What can hang from each mark
F: A
L: X
A: F X
S: K X
X: A K L R S
R: N
N: R

Every row comes from one small tree of marks. The marks that hang from a mark follow it in brackets, in alphabetical order. Every link used is in the known rows. Which tree was each row made from?
Known rows
X(K L R S): [-0.22  0.44  0.03 -0.37 -0.01 -0.06 -0.23  0.62  0.12  0.06  0.48  0.13
 -0.33  0.21  0.19  0.04 -0.24  0.23  0.07 -0.17 -0.66 -0.20]
X(S): [-0.13  0.39 -0.03 -0.02  0.24 -0.19 -0.21  0.42 -0.09 -0.09  0.01 -0.11
 -0.15  0.06  0.11 -0.17 -0.03  0.29 -0.01  0.04 -0.43  0.00]
A(F X(K)): [-0.17  0.46 -0.07 -0.13  0.07 -0.05 -0.35  0.44 -0.09 -0.20  0.26  0.18
 -0.09  0.27  0.05  0.06 -0.13  0.05 -0.58  0.25 -0.47 -0.24]
F(A(X(K L R))): [-0.18  0.69 -0.06 -0.35  0.07 -0.15 -0.18  0.09  0.09 -0.03  0.36  0.22
 -0.26  0.52  0.23  0.03 -0.08  0.09 -0.25  0.11 -0.49 -0.34]
N(R): [-0.13  0.32 -0.10 -0.10  0.12 -0.06 -0.11  0.25 -0.10 -0.07 -0.12  0.24
 -0.11  0.10 -0.14  0.07  0.17  0.21  0.08 -0.15 -0.17  0.02]
L(X(A R)): [-0.49  0.15 -0.10 -0.29  0.14  0.07  0.03  0.02 -0.41 -0.13 -0.06 -0.24
 -0.07  0.43  0.13 -0.08  0.30  0.16 -0.30  0.02 -0.26 -0.02]
S(X(A K L)): [-0.51  0.46 -0.05 -0.39 -0.05 -0.07 -0.17  0.50 -0.04 -0.01  0.03  0.03
 -0.30  0.08 -0.20  0.35  0.31 -0.22 -0.09 -0.16 -0.43 -0.13]
A(F X(L S)): [-0.06  0.37 -0.20 -0.15  0.17 -0.06 -0.22  0.56 -0.04 -0.06  0.12  0.12
 -0.26  0.36  0.03 -0.15 -0.26  0.12 -0.34  0.35 -0.69 -0.12]
F(A(X)): [-0.07  0.61 -0.14  0.01  0.33 -0.31 -0.15 -0.12 -0.13 -0.20 -0.15 -0.02
 -0.07  0.38  0.19 -0.20  0.14  0.15 -0.32  0.30 -0.29 -0.16]
A(F X(R(N))): [ 0.03  0.35 -0.15 -0.24  0.24  0.10 -0.35  0.10 -0.01 -0.28 -0.06  0.18
  0.04  0.80  0.01 -0.16 -0.18  0.18 -0.39  0.23 -0.43 -0.22]
S(X(A R(N))): [-0.30  0.33 -0.10 -0.29  0.21  0.02 -0.29  0.04 -0.04 -0.25 -0.41 -0.09
 -0.02  0.61 -0.14 -0.01  0.26 -0.02  0.00 -0.21 -0.24 -0.11]
X(R): [-0.15  0.35  0.06 -0.08  0.20  0.04 -0.19  0.23 -0.08 -0.21  0.10 -0.03
  0.03  0.29  0.16 -0.11  0.09  0.19 -0.14 -0.03 -0.27 -0.13]
L(X): [-0.35  0.30 -0.08 -0.19  0.12 -0.08 -0.01  0.14 -0.33 -0.10  0.02 -0.14
 -0.10  0.01  0.00 -0.11  0.33  0.19 -0.38  0.20 -0.21  0.09]
X(K): [-0.28  0.48  0.03 -0.17  0.03 -0.14 -0.24  0.41 -0.09 -0.08  0.29  0.05
 -0.15 -0.08  0.03  0.17  0.09  0.14 -0.18 -0.02 -0.38 -0.11]
S(K X): [-0.29  0.35  0.19  0.09  0.23 -0.23 -0.38  0.22  0.05 -0.40 -0.16  0.01
  0.03 -0.05 -0.02  0.07  0.24  0.02 -0.36  0.00 -0.10 -0.11]
F(A(X(L R))): [-0.08  0.60 -0.09 -0.19  0.21 -0.11 -0.08 -0.06  0.01 -0.08  0.11  0.11
 -0.15  0.61  0.22 -0.16  0.02  0.10 -0.22  0.22 -0.41 -0.24]
X(A(F) R S): [-0.22  0.14 -0.05 -0.18  0.27  0.05 -0.32  0.52 -0.16 -0.25 -0.10 -0.14
 -0.08  0.60  0.35 -0.13 -0.25  0.18 -0.20  0.03 -0.60 -0.15]
F(A(X(L S))): [-0.07  0.62 -0.22 -0.15  0.27 -0.39 -0.13  0.14  0.00  0.02  0.00  0.06
 -0.36  0.40  0.17 -0.23 -0.10  0.23 -0.11  0.31 -0.57 -0.14]
A(F X(K R S)): [-0.09  0.40 -0.04 -0.17  0.11 -0.06 -0.48  0.52  0.07 -0.19  0.30  0.15
 -0.10  0.57  0.30 -0.19 -0.43  0.23 -0.45  0.10 -0.60 -0.31]
S(K X(A L R)): [-0.43  0.23  0.12 -0.21  0.18  0.01 -0.27  0.28  0.02 -0.30 -0.09 -0.01
 -0.11  0.32  0.02  0.23  0.19 -0.08 -0.21 -0.14 -0.30 -0.20]
X(A K): [-0.40  0.37 -0.05 -0.27  0.10 -0.10 -0.19  0.34 -0.24 -0.10  0.13 -0.05
 -0.20  0.09  0.01  0.26  0.15  0.09 -0.10 -0.10 -0.41 -0.08]

Write each row's tree
[-0.06  0.67 -0.13 -0.35  0.23 -0.35 -0.42 -0.03  0.19 -0.12  0.09  0.16
 -0.25  0.76  0.28 -0.18 -0.34  0.36 -0.05  0.10 -0.57 -0.32]	F(A(X(K R(N) S)))
[-0.14  0.42 -0.07 -0.34  0.01  0.01 -0.36  0.66  0.13 -0.03  0.47  0.23
 -0.27  0.54  0.20 -0.05 -0.45  0.15 -0.36  0.11 -0.75 -0.31]	A(F X(K L R S))
[-0.31  0.13  0.08 -0.29  0.29  0.03 -0.55  0.21  0.00 -0.54 -0.38  0.05
  0.01  0.65  0.05  0.19 -0.04 -0.04 -0.38 -0.02 -0.36 -0.23]	S(K X(A(F) R(N)))
[-0.43  0.23  0.11  0.01  0.29 -0.19 -0.33  0.19 -0.13 -0.43 -0.30 -0.11
 -0.05  0.12 -0.05  0.18  0.30 -0.01 -0.28 -0.04 -0.16 -0.10]	S(K X(A))
[-0.13  0.22  0.23  0.01  0.34 -0.21 -0.40  0.34  0.09 -0.35  0.13  0.00
 -0.08  0.22  0.36 -0.09 -0.25  0.41 -0.14 -0.02 -0.37 -0.16]	X(R S(K))
[-0.34  0.38 -0.07 -0.53  0.13  0.04 -0.27  0.18 -0.11 -0.16  0.09  0.06
 -0.20  0.52  0.00  0.27  0.00  0.18  0.08 -0.20 -0.46 -0.17]	X(A K R(N))
[-0.45  0.35  0.06 -0.23  0.05  0.00 -0.34  0.34 -0.02 -0.24 -0.04 -0.07
 -0.06  0.35  0.04  0.14  0.25 -0.09 -0.18 -0.31 -0.27 -0.23]	S(X(A K R))
[-0.45 -0.07  0.04 -0.25  0.30 -0.07 -0.33  0.35 -0.27 -0.38 -0.06 -0.15
 -0.15  0.48  0.42 -0.03 -0.22  0.29 -0.58  0.17 -0.49 -0.09]	L(X(A(F) R S(K)))
[-0.26  0.30  0.24  0.05  0.24 -0.12 -0.44  0.21  0.13 -0.46 -0.07  0.01
  0.12  0.22  0.13  0.01  0.15  0.07 -0.36 -0.11 -0.12 -0.23]	S(K X(R))
[-0.07  0.49  0.04 -0.11  0.36 -0.33 -0.30  0.04  0.16 -0.22  0.13  0.14
 -0.28  0.56  0.42 -0.14 -0.32  0.33 -0.24  0.25 -0.53 -0.29]	F(A(X(L R S(K))))
[-0.49  0.37 -0.08 -0.43 -0.05  0.02 -0.31  0.67 -0.07 -0.09  0.01  0.08
 -0.26  0.20 -0.11  0.35  0.12 -0.32 -0.36 -0.04 -0.59 -0.19]	S(X(A(F) K L))
[-0.04  0.34 -0.13 -0.19  0.15  0.06 -0.26  0.50  0.03 -0.10  0.17  0.15
 -0.17  0.63  0.19 -0.26 -0.36  0.16 -0.34  0.22 -0.69 -0.23]	A(F X(L R S))
[-0.19  0.52 -0.01 -0.61 -0.02  0.06 -0.22  0.35  0.12  0.02  0.39  0.28
 -0.31  0.32 -0.12  0.25 -0.06  0.16  0.11 -0.14 -0.58 -0.18]	X(K L R(N))
[-0.45  0.25  0.06 -0.19  0.20 -0.11 -0.22  0.32 -0.09 -0.27 -0.17 -0.01
 -0.21  0.08 -0.16  0.32  0.29 -0.10 -0.20 -0.03 -0.33 -0.09]	S(K X(A L))
[-0.46  0.26 -0.16 -0.61  0.09 -0.12 -0.22  0.18 -0.18 -0.07  0.08 -0.09
 -0.36  0.54  0.08  0.05 -0.08  0.33 -0.03 -0.09 -0.54 -0.07]	L(X(A K R(N) S))
[-0.39  0.15  0.09 -0.04  0.28 -0.10 -0.44  0.38 -0.14 -0.52 -0.35 -0.09
  0.02  0.24  0.06  0.21  0.13 -0.14 -0.58  0.08 -0.30 -0.16]	S(K X(A(F)))
[-0.38  0.56  0.05 -0.30 -0.09 -0.10 -0.23  0.55  0.10  0.01  0.20  0.12
 -0.23 -0.06 -0.18  0.20  0.26 -0.17 -0.15 -0.12 -0.41 -0.14]	S(X(K L))
[-0.31  0.29 -0.16 -0.30  0.18 -0.11 -0.06  0.49 -0.21  0.03 -0.02 -0.12
 -0.37  0.18 -0.01  0.05  0.01  0.17  0.16  0.01 -0.63  0.02]	X(A L S)
[-0.40  0.30 -0.05 -0.30  0.06  0.01 -0.31  0.54 -0.25 -0.19  0.11  0.01
 -0.15  0.22  0.10  0.29 -0.04 -0.01 -0.35  0.02 -0.56 -0.15]	X(A(F) K)
[-0.43  0.37 -0.01 -0.48 -0.01  0.11 -0.12  0.43 -0.13 -0.01  0.35  0.06
 -0.29  0.31  0.03  0.33  0.04  0.06  0.02 -0.20 -0.55 -0.18]	X(A K L R)
[-0.10  0.28 -0.04 -0.11  0.28 -0.16 -0.36  0.51  0.02 -0.24  0.16  0.19
 -0.28  0.29  0.11  0.01 -0.36  0.19 -0.46  0.38 -0.64 -0.18]	A(F X(L S(K)))
[-0.55  0.26 -0.16 -0.39  0.06 -0.22 -0.10  0.38 -0.35 -0.01  0.10 -0.21
 -0.38  0.11  0.10  0.05  0.07  0.24 -0.23  0.02 -0.49  0.02]	L(X(A K S))
[-0.42  0.28 -0.02 -0.50 -0.03  0.21 -0.24  0.63 -0.14 -0.08  0.34  0.11
 -0.25  0.45  0.14  0.34 -0.15 -0.05 -0.26 -0.10 -0.71 -0.26]	X(A(F) K L R)
[-0.17  0.57 -0.16 -0.28  0.04 -0.19 -0.22  0.49  0.07  0.10  0.39  0.18
 -0.42  0.15 -0.06  0.02 -0.17  0.22 -0.08  0.10 -0.63 -0.15]	A(X(K L S))
[-0.04  0.56 -0.07 -0.02  0.32 -0.18 -0.21 -0.18 -0.05 -0.24 -0.06 -0.01
  0.02  0.64  0.33 -0.28  0.03  0.19 -0.33  0.19 -0.26 -0.25]	F(A(X(R)))
[ 0.02  0.63 -0.16 -0.23  0.35 -0.18 -0.26 -0.32  0.00 -0.23 -0.18  0.11
 -0.07  0.82  0.16 -0.22 -0.02  0.23 -0.15  0.21 -0.31 -0.22]	F(A(X(R(N))))
